Each row was made from one small tree. The marks that hang from a mark follow it in brackets, in the order of their numbers. Every link used is in the known rows. Write each row's tree.
In the rows, zero is written as 128.
Known rows:
Z462{Z159{Z828{Z205{Z90}}} Z686}: [100 124  65 132 102 112 102  74 115 128 137 145 161 103 122  88 136  94
 109 168 180 114  50 137 105 111 165 105 132 149 145 116 141 102 186 149
  84 177 154 157 106]
Z159{Z205{Z90{Z462 Z686} Z822{Z218}} Z828}: [157 134  93 141 116 117 172  79  82 153  88 113 191 136 131  94 112 159
  66 157 189  62  86 148 137 160 180  82 166 122 118 100 117  62 154 120
  81 158 155 127 102]
Z90{Z462{Z159}}: [137 144 108 110 110 154 116 117 165 146 130 140 147 109 129 128 149 105
 133 131 116 123 118 146 112 125 148 110 143 128 124 124 153 105 148 118
  92 116 133 142 126]
Z828{Z159 Z205{Z90} Z462}: [127 104  83 152  94  76 141 115  80  96 100 172 164 151 161  71 175 114
  98 102 163 129 130 164  91 124 127  90  87 140 157  61 154  91  96 124
  44 168 167 156  88]
Z462{Z90 Z686}: [ 88 145 108 112 128 107  95 110 123 116 161 126 144  80 116  77 145 134
 125 159 154 129  53 156 130 119 159 174 147 139 120 154 130 137 160 108
 136 142 117 111 140]
Z205{Z90 Z822{Z218{Z686}}}: [116 124 118 155  82  95 113 121  98 118  79 110 187 134 181  59 127 125
 123 130 162  95 119 131 109 165 118 113 151 128  82  94 119 103 140 106
 153 124 149 134 130]
Z462{Z90 Z159 Z686 Z828}: [ 46 140  69 104 120 129  76  89 121 137 186 145 143  68 147  75 122 103
 143 196 169 130  19 175  79 105 188 167 129 156 106 153 156 118 194 113
 118 162 130 139 120]
Z822{Z218{Z686}}: [119 127 110 137 117 116 104 135 128 107 122 103 152 131 139 109 139 138
 125 123 137 115 145 126 101 143  88 138 180 114 109 130 119 121 139 126
 147 120 131 124 122]
Z822{Z205{Z90} Z218{Z686{Z462{Z159}}}}: [114 145 120 130 110 119  94 129 120 118 100 128 159 133 156  78 168 152
 121 103 167 134 137 138  51 142 127 131 197 102  82 111 141 101 164 137
 123  95 187 176 102]
Z462{Z90{Z205{Z822{Z218}} Z686} Z159 Z828}: [ 72 161  68 120 105 124  92  80  80 144 141 171 162 102 170  72 113 123
 108 163 131  81  56 181  93 138 202 137 126 126 105  90 189  78 192  95
 112 145 112 140 150]
Z159{Z205{Z90 Z822} Z828{Z686}}: [132  95 118 143 130  98 175  84  65 158  99 114 164 137 126  73  95 148
  79 176 190  85  67 146 144 121 188  87 110 144 135  95 103  90 139 118
  92 179 150 130  83]
Z462{Z90 Z159 Z686 Z828{Z205}}: [ 55 135  51 112 123 120  82  73 109 119 192 167 150  62 132  63 136  99
 132 188 166 127  23 174  75 103 196 162 122 149 125 121 164 104 210 114
  94 160 144 153 129]
Z218{Z686{Z462} Z822{Z205{Z90}}}: [136 137 141 117 139 127 112 172 109 104 125 153 189 129 157  69 173 129
 120 122 137  91 149 128  86 144 122  95 217 156  93  90 155 113 157 124
 119  71 199 148 105]
Z686{Z462{Z159}}: [133 130 123 111 120 153 114 144 136 162 131 140 122 134 134 132 149 105
 136 126 129 131 105 131  96 117 165 129 159 119 114 125 163 110 131 115
 122 102 132 145 122]
Z205{Z159{Z462} Z822}: [113 110  98 156 103 146 121 144 121 142  86 147 160 163 132  98 110 117
 135 130 149 109  85 136  95 142 177 134 136 116 104  99 140 121 134  94
 142 167 111 130 124]
Z205{Z90{Z462} Z159 Z822{Z218}}: [140 126 102 156  92 123 146 114 113 130  66 144 210 134 183  60 134 124
 121 112 176  99  98 150  94 172 178 101 132 123  67  88 128  73 116  79
 148 126 132 133 129]
Z90{Z159{Z462 Z828} Z686}: [151 159 113 124 125 153 124 127 140 143 130 153 126 168  91 126 112 153
  89 132 129  99  97 167 131 163 147 124 184 103 162 137 137 106 169 173
  73 189 132 119  97]
Z828{Z159}: [110 114 125 136 110 120 118 143 111 118 116 148 126 147 153 123 148 121
 122 114 129 139 127 152 106 118 120 122 109 148 126 130 141 116 104 124
 115 144 134 128 107]
Z159{Z205{Z822} Z462{Z686}}: [117 110  87 126 128 129 117 121 116 143 118  94 154 122  90 116 113 132
 112 164 169 109  66 144 138 135 184 153 176 105 126 115 124 149 185 119
 101 189 131 123 116]
Z828{Z159{Z205{Z822{Z218}}} Z686}: [105  85 117 146 129 101 133 106  75 120  93 119 154 145 148  87 144 156
  99 135 155 112 112 175 118 112 160 137 106 122 120  99 132 103  97 103
 119 169 125 129  91]
Z218{Z686{Z462{Z828}} Z822{Z205{Z159}}}: [104 121 109 120 148 163 105 170 102 110 151 182 188 131 153  75 156 123
 133 129 139  90 126 130  34 127 144 107 212 175  86  95 172 101 173 103
 122  91 192 129  96]
Z686{Z462{Z90{Z159} Z828{Z205{Z822}}}}: [132 139 121 110 152 130 147 125 107 157 161 181 154 111 130  54 135 145
 105 132 150 124  62 175  87 139 213 150 147 124 115  97 159  67 172  78
  97  99 149 120 123]
Z159{Z205{Z90 Z822{Z218}} Z462 Z828{Z686}}: [144  88 100 143 134 111 181  86  73 168  90  73 163 148 105  89  91 163
  97 179 208  91  68 172 123 135 183 115 154 100 125 104  91  98 144 132
  99 204 137 150  63]
Z686{Z462{Z90 Z828{Z159 Z205}}}: [110 119 105 104 143 119 146 130  81 149 165 176 134 122 140  80 158 139
 121 133 156 137  76 171  63 116 183 147 130 150 125 107 159  68 138  92
  96 115 151 133 108]
Z159{Z462}: [134 123 117 121 125 145 128 143 140 146 128 113 119 144 104 140 121 131
 141 136 133 132 118 144 115 136 133 140 158 105 136 128 122 139 143 142
 117 160 123 142 113]
Z686{Z462{Z159 Z828{Z205{Z90 Z822{Z218}}}}}: [124 119  89 131 112 129 135  98  92 163 121 148 165 123 166  84 132 104
 130 137 180 119  86 151  57 136 199 120 137 120  95  73 162  68 154  98
 114 111 154 166 115]
Z159{Z205 Z462{Z90 Z828{Z686}}}: [104 109  94  97 164 133 156 113  85 159 170 113 118 107  93  99  95 165
 122 195 172 119  56 191 102 118 201 166 141 113 146 131 113 121 165 132
  84 187 143 148  80]
Z686{Z462{Z90 Z159{Z205{Z822{Z218}}} Z828}}: [100 112  94 114 142 143 128 110  92 181 141 126 151 109 151  87 118 132
 123 175 189 119  49 169  70 112 226 156 165 112  78 132 158  79 165  75
 120 110 142 143  94]
Z686{Z462{Z90 Z159 Z828{Z205}}}: [107 126  86 102 138 138 125 112 106 163 172 173 133  98 134  87 145 114
 132 158 156 130  59 157  60 112 207 146 139 130 120 109 171  81 169  97
  98 101 150 155 117]
Z218{Z686 Z822{Z205{Z90}}}: [109 134 130 136 130 119  98 155 109  81 122 156 195 125 162  68 156 126
 119 138 129  90 153 135  99 144 100  93 186 161 102  94 142 130 171 143
 114  97 200 154 110]
Z462{Z90 Z159 Z686 Z828{Z205{Z822{Z218}}}}: [ 50 127  47 136 115 108  79  67  98 125 167 148 181  63 145  38 133 108
 127 186 184 117  22 181  69 109 204 170 126 128  96 108 162  95 205  85
 119 153 128 152 129]
Z205{Z90{Z159}}: [145 150 145 128 123 127 132 140 133 121 110 153 135 141 161  87 121 128
 113 121 146 132 114 160 131 171 148 110 129 127 121 127 121 113 133 155
 107 137 157 139 116]
Z828{Z462{Z90 Z159 Z686}}: [ 78 137  66 124 108 102  78  98 130 117 150 134 158  88 134  75 161 100
 125 154 166 126  55 168 106  95 158 154 136 133 129 133 169 129 150 102
  83 161 120 134 108]

Which tree is each row?
[108 115  65 148 117  72 134  74  86 129 141 133 192 101  92  50 149 135
  89 152 190  98  44 146 119  90 163 125 126 142 148  82 148  92 168  74
  67 173 127 115 106] | Z159{Z828{Z205{Z822} Z462{Z90 Z686}}}
[135 111  96 122 128 139 142  86 123 170 117 126 169 110 105 103 126 131
  98 166 148  86  74 154 127 102 184  86 135 134 140 103 146  83 156 103
  64 155 139 134  92] | Z90{Z462{Z159{Z205{Z822} Z828{Z686}}}}
[104 123  83 106 152 129 115 126 121 137 156 102 133 108  78 106 122 152
 114 181 172 127  44 168 128 126 185 183 188 102 132 159 118 151 188 129
  99 182 133 131 107] | Z159{Z205 Z462{Z90 Z686}}
[157 128 133 102 171 141 159 137 123 171 147 138 132 134  99  97 132 168
  88 152 166 129  60 154 123 126 197 142 187 112 127 158 132  88 150 107
  90 113 150 112  88] | Z686{Z462{Z90{Z159{Z205 Z828}}}}
[120 104  89 170 107 112 128 116 102 103  96 184 174 140 138  74 132 117
 107 112 142 104 100 121 103 132 176 117 102 124 118  63 148  95 139  87
 125 138 134 134 145] | Z828{Z205{Z159 Z822}}
[102 139 122 144 128 113  98 126 130  96 122 116 153 127 128 100 157 176
 119 103 139 134 164 129  78 132  86 150 183 104 100 120 121 131 164 136
 128 112 164 146 108] | Z822{Z205 Z218{Z686}}
[127 124 103 112 136  93 157  80  82 145 144 128 153 114  97  81 140 153
  92 146 147  99  82 160 124  92 147 108 110 145 169  93 140  90 128 100
  65 175 111 119  93] | Z159{Z828{Z462{Z90{Z205}} Z686}}
[116 143  68 133  97 147 123 106  78 138 101 172 164 154 144 108 104 130
 110 115 125  73  98 153  85 172 191 125 154 112 115  59 168  85 170 108
 127 181 103 124 151] | Z90{Z205{Z159{Z462{Z828}} Z822{Z218}} Z686}
[109 110  86 122 112 121 121 139  95 126 115 120 137 147 129 110 135 125
 111 153 180 131  74 169 109 137 162 134 160 133 133 136 122 135 142 154
  79 207 162 143  87] | Z828{Z159{Z205{Z90} Z462{Z686}}}
[ 94 112  75 146  95 121 123  87  89 139 125 176 166 111 176  73 106  86
 125 164 168 109  74 154  76 134 191  97  85 147 116  66 161  85 176 121
  87 146 168 174 118] | Z462{Z159 Z828{Z205{Z90 Z822}}}
[100 162 118 109 139 118  87 125 146 114 161 152 143  92 118  64 144 142
 112 147 149 137  52 177 134 136 165 176 156 128 118 166 133 130 175 121
 120 145 127 103 135] | Z462{Z90{Z159} Z686}
[113 133 110 142 124 135 106 148 120 106 110 149 158 145 133  84 168 169
 118  82 155 132 142 123  39 141 127 155 202 101  80 113 137 105 149 109
 146  96 163 136 109] | Z822{Z205{Z159} Z218{Z686{Z462}}}
[135 124 116 145 137 131 116 137 129 118 101 129 171 146 136  85 122 157
  85 126 145 109 119 145 127 155 144 129 183  98 110 128 131 110 165 115
 104 129 155 112 104] | Z90{Z159{Z205{Z822{Z218{Z686}}}}}
[161 126 150 137 123 116 160 103 103 160  89 119 172 144 148  57 117 154
  97 124 184 108  83 176 117 160 180 111 146 111  95 100 119  71 122 106
 130 138 131 123  96] | Z205{Z90{Z159{Z828{Z686{Z462}}}} Z822{Z218}}
[165 192 129 106 122 155 118 122 162 117 130 182 146 129 118 109 150 150
  88  99  91  98 128 172 148 185 149 118 173 112 148 115 155  93 151 146
  76 126 138  99 140] | Z90{Z159 Z462 Z686}
[105 160 132 113 154 134 106 138 123 123 161 142 149 117 131  65 158 192
 112 106 161 142 118 173  45 143 138 172 208 102  85 135 135  97 183 117
 115  90 183 132  93] | Z822{Z205 Z218{Z686{Z462{Z90{Z159} Z828}}}}
[146 136 124 120 113 121 122 134 102 145 100 124 174 132 139 102 150 132
 111  92 108  89 137 114 111 149 135 119 190 118 106  71 158  97 160  82
 138  97 117 110 162] | Z90{Z205{Z822{Z218{Z686{Z462}}}}}
[100 152  79  93 116 159  97  99 149 148 174 139 158  72 130 116 136  95
 143 157 142 123  71 160  83 124 167 123 150 161 119 130 155 106 186 121
  90 153 142 124 123] | Z90{Z462{Z159 Z686 Z828}}
[112 133  89 128 107 127 116 106 102 120 105 159 135 142 157 111 117 113
  95 165 151  97  90 147 128 145 184 104 131 120 133 123 153 110 156 160
  89 153 163 167 112] | Z462{Z159{Z205{Z90{Z686}}}}
[155 150 137 131 131 131 122 125 128 136  94 148 169 138 136 102 129 137
  95  94 105 113 132 152 137 163 154 120 150  94 112  93 149 101 162 104
 116 127 113 113 147] | Z90{Z159 Z205{Z822{Z218}}}
[ 91 142  78 110 124 114 112  99  99 128 145 159 160  98 112  72 133 131
 105 149 151 107  27 140 110 113 183 139 148 157 127 133 141 106 179  94
 122 169 110 106 140] | Z462{Z90{Z205{Z159{Z828}}} Z686}
[145 158 132 119 113 138 154 124 128 151 116 161 183 114 172  57 109 121
 114 131 154 108  95 176 110 183 183  82 126 150 101  93 135  74 159 107
  86 133 168 121 116] | Z205{Z90{Z159 Z462{Z828}} Z822}
[108 124  82 131 113 152 102 135 136 122 125 142 144 141 109 111 129 113
 140 133 156 125  70 140  91 139 163 153 163 126 119 131 128 138 148 129
 136 191 113 126 124] | Z205{Z159{Z462{Z686}}}
[140 117  88 144 113 124 163 103  72 163  88 117 157 166 109 107  86 148
  77 174 185  69  63 147 140 153 193  95 165 121 142 102 120  98 172 144
  68 202 158 139  88] | Z159{Z205{Z90{Z686} Z822} Z462 Z828}
[ 88 113  71 144 113 127  84  89 118 125 110 111 171 106 135 104 128 108
 113 170 176 110  63 145 120 114 185 148 156 106  98 132 147 133 175 111
 123 160 127 138 116] | Z462{Z159{Z205{Z822{Z218}}} Z686}
[ 97 144 106 104 121 125  98 114 119 144 138 162 136 104 136  99 138 111
 124 150 113 122  77 155 117 109 171 134 125 119 128 122 172 117 174 113
 106 123 118 153 142] | Z462{Z90{Z205} Z159}
[116 129 103 128  96 126 138  79 106 158 110 125 191  97 181  62 118 114
 135 152 177  97  86 185  87 156 182 103 112 133  85  80 139  67 141 101
 118 143 136 151 115] | Z205{Z90{Z462{Z159 Z828{Z686}}} Z822{Z218}}
[166 120 141 107 170 146 167 119 118 164 141 132 128 146  87 108 121 166
  82 144 151 116  86 156 129 129 185 121 169 115 149 138 122  91 142 138
  72 151 149 111  74] | Z90{Z159{Z205 Z828{Z686{Z462}}}}
[112 131  91 130 134  98 113 113 118 114 136 139 176 107 123  49 147 140
  83 152 177 118  51 179 135 121 184 153 151 118 124 124 150 122 164  86
  68 167 137  98  97] | Z828{Z462{Z90{Z159{Z205{Z822}}} Z686}}
[107 131 132 135 143 130  88 157 126  86 133 150 188 124 139  88 162 131
 123 131 109  93 161 124 100 127  93 107 200 152 110 107 149 139 173 129
 116  94 179 140 109] | Z218{Z686 Z822{Z205}}
[104 136 106 138 115 128 122 138  94 113 115 154 163 138 169  62 143 160
 123 101 188 129 119 145  14 156 151 134 186 134  69 104 128  85 157 120
 133 112 196 151  98] | Z822{Z205{Z90 Z159} Z218{Z686{Z462{Z828}}}}
[101 109  74 127 130 113 116 108 116 131 131 135 144 120 133  93 142 124
 109 164 172 122  79 160 115  88 173 134 128 112 135 132 162 119 143 106
  56 149 138 155  80] | Z828{Z462{Z90 Z159{Z205}}}
[131 175  76 111 102 151 138 103  88 136 120 211 184 123 147  94 123 123
  96 104  96  57  98 147  93 175 203  85 135 164 126  44 186  58 176  86
  92 148 122  95 174] | Z90{Z205{Z159 Z822} Z462{Z828} Z686}
[106 101  81 175  97 121 117 119 100 129  83 129 195 155 151  72 117 135
 112 133 170  82  90 111  82 127 131 105 161 144  84 110 126  80 140  79
 151 149 122 108 109] | Z205{Z159{Z828} Z822{Z218{Z686}}}
[ 79 149  76 102 120 122  87  85 115 150 157 141 152  85 109  88 137 111
 110 177 145 110  22 152 116  96 180 136 150 152 134 144 161 110 204 112
  93 167 115 134 129] | Z462{Z90{Z205} Z159{Z828} Z686}
[130 173 133 138 124 121 126 106 117 107 117 178 139 153 132  78 127 174
  73 113 153 115 114 163 112 165 152 107 142 120 139 119 131  99 169 176
  73 155 188 147  96] | Z822{Z205{Z90{Z159{Z828} Z686}}}
[141  93  92 146 133 109 156  79  96 158 122  99 159 136  75  97 119 159
 109 149 162  97  89 161 111 116 153 132 139  90 152  74 116  94 147 117
 102 188 112 144  92] | Z159{Z462 Z828{Z205{Z822{Z218}} Z686}}
[123 119  83 131 117 111 132  91 113 136 141 106 156 119  98 114 139 122
 108 142 177 114  83 131 119 100 122 109 143 156 149 126 130 117 141 117
  73 182 126 108  83] | Z159{Z828{Z462{Z686}}}
[146 162 108 107 114 127 124  96 128 142 116 117 196  86 114 104 157 128
 113 107 116  94 107 140 131 150 153 120 176 125 112  80 152 108 177  81
 122 131 106  97 174] | Z90{Z205{Z822{Z218}} Z462{Z686}}
[101 100  88 135 123  64 136  95  70  92 140 174 154 120 129  39 194 149
  95 118 146 124  98 197  96  91 145 140  76 129 169  62 157  90  93  99
  54 170 129 141  88] | Z828{Z159 Z205 Z462{Z90} Z686}
[150 161 156 120 147 147 121 149 120  99 121 190 169 141 155  80 159 137
  94 114 132  95 138 171 117 171 170 111 191 125 107  98 165 106 155 151
 101  94 187 148 110] | Z218{Z822{Z205{Z90{Z159 Z686{Z462}}}}}
[143 170 110  85 126 147 144 117  82 150 152 177 122 126 128 132 130 133
 101 102  94  85 118 136 102 161 177 113 164 145 148  74 179  83 169 128
  98 124 130 110 167] | Z90{Z205 Z686{Z462{Z828}}}
[ 82 136 103 100 131 118 128 124  74 145 159 169 134 112 161  91 129 133
 121 140 127 127  80 179  82 117 163 125  98 167 132 118 158  89 156 103
  92 151 131 129 118] | Z462{Z90{Z205} Z828{Z159}}
[159 119 103 153 119 101 171  78 100 147 104 123 202 121 122  82 130 134
  95 129 179  91  97 143 115 141 151  79 136 125 128  77 118  61 152 100
  89 135 152 142 112] | Z159{Z828{Z205{Z90{Z462} Z822{Z218}}}}
